Each row was made from one small tree. The marks that hang from a mark follow it in brackets, in alphabetical order. Every link used is in the known rows. Write each row's tree.
Known rows
laso[rora[mozi[seli]]]: [ -2.2   5.4  13.9  45.7 -13.2 -12.5 -52.7   1.4   3.3  13.4   8.7   5.4
   2.0  -0.6  -1.9   2.5  11.9]
seli[laso seges[rora[mozi]]]: [-12.1  16.5 -18.7  32.3  -8.9 -20.8  -5.1   6.7  16.1   4.2  -2.7 -10.2
  -0.8  -6.6   2.6  11.1   2.2]
rora[mozi seli[laso seges]]: [ -2.7  22.5 -21.1  32.1 -14.0  42.6  53.9  -2.1   6.5   6.1  -1.3   2.7
  -4.1  -0.6   0.7  15.0  10.9]
seges[rora[seli[laso]]]: [  4.3  24.1 -11.3 -11.1   2.7 -18.8  33.0  -0.5  -3.4   7.9   4.5  -2.3
   2.8  -6.2  -4.0 -11.3   7.1]
seges[rora[mozi]]: [ -4.3 -19.6   1.2  34.8 -11.4 -36.5 -43.5   5.6  18.3  -2.0   2.3  -0.9
   2.9  -2.8  -2.1  -7.5  -2.8]
mozi[lete seges[rora] seli[laso]]: [ -0.8   0.0   6.4 -18.3  21.0 -30.8 -29.7  13.1 -18.0   2.7  -1.3 -10.8
   3.5  -3.5   2.7 -21.7   1.0]
mozi[lete]: [  2.3 -42.1  15.6 -33.0   8.2   3.1 -48.2  -1.1   2.8 -12.6  -3.7   8.5
   2.0   4.6  -4.0  -1.5  -2.4]
lete[seli[laso[rora] seges]]: [  2.1  46.5   0.9 -22.9   0.2 -16.7  -0.3 -12.1  -5.3  12.2   3.4  -2.0
  -2.1   0.1   1.1  14.9 -18.2]
mozi[lete[seli[rora]]]: [  9.9 -26.3  24.2 -43.0   8.5 -61.6 -15.5 -10.8  -1.6  -5.9   4.6  15.5
   3.4   4.3  -2.9  -6.8 -19.1]
rora[mozi[lete] seli[laso seges]]: [ -2.4  -7.9 -19.3  10.6  -0.5  41.1  62.7   0.9   5.1   3.8  -5.9   0.8
  -3.1  -2.6   2.8  12.7  10.2]
mozi[seges seli]: [  5.5   1.6  23.4   3.3   1.5   5.7 -66.8   3.4 -12.9  -5.0   4.7   6.6
   0.4   8.2  -2.6 -10.1  -0.6]
seges[rora[seli]]: [ 11.1  -3.1   2.9 -11.6   1.5 -36.0   5.9  -1.6   7.1   4.1   8.5   0.8
   3.1  -3.5  -6.5  -9.0   2.2]
laso[rora[mozi[lete seges] seli]]: [  6.5 -34.8  11.7  16.1   0.9   9.4  48.2  -0.6 -15.0  18.1   1.1  -2.8
   1.1   4.0   1.6 -24.5  -5.3]
seges[rora[mozi seli]]: [  4.6 -12.3  -4.3  33.6 -11.9 -25.2  16.7   2.4  14.2   6.4   6.9   1.0
   2.7  -4.4  -3.1 -10.4   3.5]
mozi[lete[rora] seges]: [  4.5 -50.8  18.8 -43.0  11.5  35.5 -25.9   0.8  -8.2 -26.4  -6.8  -2.9
   0.9   9.9  -0.7 -19.1 -11.8]
laso[rora[mozi]]: [ -4.6 -10.2   9.3  35.3 -17.1  -8.2 -32.2  -3.0   5.0   9.7   3.6   3.6
   1.4   2.3  -2.2  -2.6   0.4]
mozi[lete seli[seges]]: [  2.5 -17.4  13.7 -25.1  12.5  -3.5 -58.2   2.2   9.0  -6.3   0.4   3.7
  -1.2   0.3  -2.2  24.5   8.5]
lete[rora[mozi seli[laso seges]]]: [ -1.8  16.2 -24.7  19.3 -14.1  68.3  65.9  -3.3   9.3  -9.6  -2.7  -1.6
  -3.9  -0.5   0.7  13.8  11.4]
mozi[lete seges[rora] seli]: [  5.4 -27.0  20.9 -19.6  20.7 -47.8 -57.5  11.2  -8.1  -0.5   2.9  -7.3
   4.2  -1.3  -0.1 -19.5  -4.1]
lete[rora seli[seges]]: [  9.8   1.6   8.4 -37.1  -3.0  15.1 -30.0 -11.6  14.1 -25.1   1.9   3.7
  -2.9   6.9  -1.8  18.0 -22.9]
lete[rora[mozi] seli[seges]]: [  4.0  -7.2   1.0   8.2 -16.2  26.4 -18.4  -7.3  21.2 -23.4   0.4   4.0
  -3.9   5.5   2.0  16.6 -21.8]
seli[laso seges[rora]]: [ -6.2  25.6 -10.6 -13.0   4.3 -33.8 -17.7   2.9   8.5   2.4  -1.5 -10.6
  -0.2  -6.1  -0.9  12.6   1.2]

Which tree is each row?
[ 12.4  -5.2   8.8  -7.9   4.8 -29.9  14.2   1.5  -8.7   6.1   6.7  -5.4
   2.2   1.5  -3.4 -25.4  -8.1] | mozi[seges[rora[seli]]]
[-12.5  -4.5  -8.4  11.4   0.3   6.5  14.8   0.7   2.2  13.7  -6.8  -8.0
  -1.4  -3.3   3.8  13.3   4.5] | seli[laso[rora[mozi[lete]]] seges]
[ -0.7  30.2   4.5   3.9   8.2 -29.3 -38.6  10.0 -16.2   5.0   3.7  -8.5
   2.6  -2.5   0.9 -19.4   2.0] | mozi[seges[rora] seli[laso]]
[  2.7   6.2  -2.0  31.9 -12.9   2.8  39.6  -7.1  10.3  20.7   6.7  -0.6
  -2.3  -0.4  -2.0  15.1   6.3] | laso[rora[mozi seli[seges]]]
[  0.1   7.0 -17.9  21.5 -17.0  69.6  54.8  -2.2   1.4 -12.0  -1.8   4.9
  -0.6   0.8  -0.7  -6.9  11.6] | lete[rora[mozi seli[laso]]]
[ -0.9  13.2 -15.6  35.0 -16.1  43.7  43.3  -1.6  -2.0   3.4  -0.1   9.5
  -0.6   0.7  -1.0  -5.8  10.9] | rora[mozi seli[laso]]
[ -8.7  24.3 -13.4  30.1 -11.9  51.5 -15.5   4.3  11.4 -14.7  -1.9  -1.3
  -3.6  -1.6   2.6  22.3  16.8] | lete[rora[mozi[seli[laso seges]]]]
[ -1.2  15.1 -19.4  34.6 -10.4  -8.0  44.5   3.9   3.6  10.0   2.7  -2.4
   2.1  -7.0  -0.3 -12.9   8.5] | seges[rora[mozi seli[laso]]]
[  3.0  35.6  -3.4 -23.4  -1.1   5.4 -14.9  -9.5   1.0  -5.7  -0.5   5.3
  -3.4   3.3   1.0  17.0 -18.7] | lete[seli[laso seges]]
[ -6.1 -10.8   3.6  27.7   1.6  32.5 -19.2  11.4 -16.5  -1.5  -5.8   1.4
  -0.1   2.3   5.8 -16.1   4.6] | rora[mozi[lete seges seli[laso]]]
[ -3.1 -49.4  18.5  17.3  -0.7 -30.9   0.5   1.7  -7.3  -0.3  -1.5   5.1
   2.3   7.0   1.5 -21.8  -6.7] | seli[rora[mozi[lete seges]]]
[ -9.2   8.3   1.9  40.6 -13.2 -13.2  19.5   0.8 -16.5   5.2  -1.2   4.0
   0.6   5.4   2.6 -22.0  -0.4] | seli[laso rora[mozi[seges]]]
[ -6.7  35.3  -2.9 -12.5   1.2  -2.9  -5.3  -6.2  -3.9  14.2  -0.2  -6.0
  -1.6  -0.7  -0.8  17.3   3.7] | seli[laso[rora] seges]
[  2.4  16.2   2.1 -44.0  13.4 -18.2   8.7  -9.4  -7.0  10.4  -1.5  -3.8
  -1.0  -1.6   2.9  12.6 -18.9] | mozi[lete[seli[laso[rora] seges]]]
[-12.1 -14.3 -16.9  10.6   4.0 -22.4   3.1   8.9  14.8   2.1  -7.8 -12.4
   0.2  -8.6   4.3   8.4   1.6] | seli[laso seges[rora[mozi[lete]]]]
[  6.1  -4.7   9.2  38.4 -11.6  10.4  39.4  -3.9 -13.2  19.9   6.7  -0.9
   0.0   5.3  -0.3 -22.1  -3.8] | laso[rora[mozi[seges] seli]]
[ -4.3  41.1  -6.4  -2.5   7.1 -37.4 -38.1   6.4   6.9   5.6   3.8  -8.4
   0.1  -8.9  -0.3  17.8  12.2] | mozi[seli[laso seges[rora]]]
[-12.4 -11.0  -7.4  12.3  -1.6 -21.6  29.1   0.2   5.9   3.9  -5.6   1.6
  -0.5  -2.1   3.1  13.0   8.8] | seli[laso rora[mozi[lete]] seges]
[  3.8  25.3 -16.8 -26.3  -0.7  57.4  54.3  -6.8   2.7 -11.7  -1.4  -2.3
  -3.3   0.5  -2.8  15.1  10.6] | lete[rora[seli[laso seges]]]
[  2.1 -15.8   9.5 -25.2  19.1 -54.8 -57.1   7.9  15.6  -0.2   3.3  -7.1
   1.5  -7.5  -1.6  17.7   6.8] | mozi[lete seli[seges[rora]]]
[ -4.1  11.1  -4.7 -24.4  19.3 -38.2 -29.0   9.8   5.5   3.7  -1.0 -10.5
   1.2 -10.2   1.4  15.3  11.6] | mozi[lete seli[laso seges[rora]]]
[ 12.2 -41.1   6.0 -46.9   7.8  40.7  23.2  -5.2   2.5 -19.8  -1.0   5.8
   1.1   3.6  -5.2  -5.9   4.9] | mozi[lete[rora[seli]]]
[  3.0  31.6 -13.4 -13.4  -0.3  30.6  41.3  -6.2  -0.6   4.1   0.4   3.1
  -3.2   0.1  -2.9  16.6   9.6] | rora[seli[laso seges]]
[  9.0 -22.1  12.9 -47.0  10.7 -12.1 -31.7  -8.3  10.0 -11.5  -1.0   6.4
  -2.1   4.0   0.0  17.0 -24.8] | mozi[lete[seli[seges]]]
[ -1.6  33.0  14.1   5.2   1.5 -28.0 -12.8   1.3 -25.9   6.7   5.3   6.2
   2.0   4.0  -0.9 -15.3   9.6] | mozi[seges seli[laso rora]]
[ -2.6  -4.1  -9.4   1.3  -1.6  15.8   6.3  -2.4   7.0  -5.9  -6.9   2.8
  -3.3   0.1   6.3  13.2 -18.9] | rora[mozi[lete[seli[laso seges]]]]
[ -1.6   0.6   5.5 -21.3  11.8  14.7 -41.4   4.9  -9.3  -5.5  -2.7   7.3
   1.7  -1.1  -0.9   1.7  14.2] | mozi[lete seli[laso]]
[  7.2 -12.3   7.6 -51.8  12.0  38.9   6.6  -3.8 -20.1 -24.5  -7.4  -1.6
  -0.1   7.5   4.5 -23.8 -29.0] | mozi[lete[rora seli[laso]] seges]
[  1.0 -19.1  -7.9  16.6   1.6  48.4  62.3   3.9 -18.1   3.2  -6.3   0.6
  -0.6   3.8   3.9 -24.5  -0.4] | rora[mozi[lete seges] seli[laso]]
[-10.7 -20.1  -2.2  15.1  -3.5 -20.6  19.2   1.0  -2.1   1.2  -4.6   7.9
   2.4  -0.4   1.0  -8.1   9.0] | seli[laso rora[mozi[lete]]]
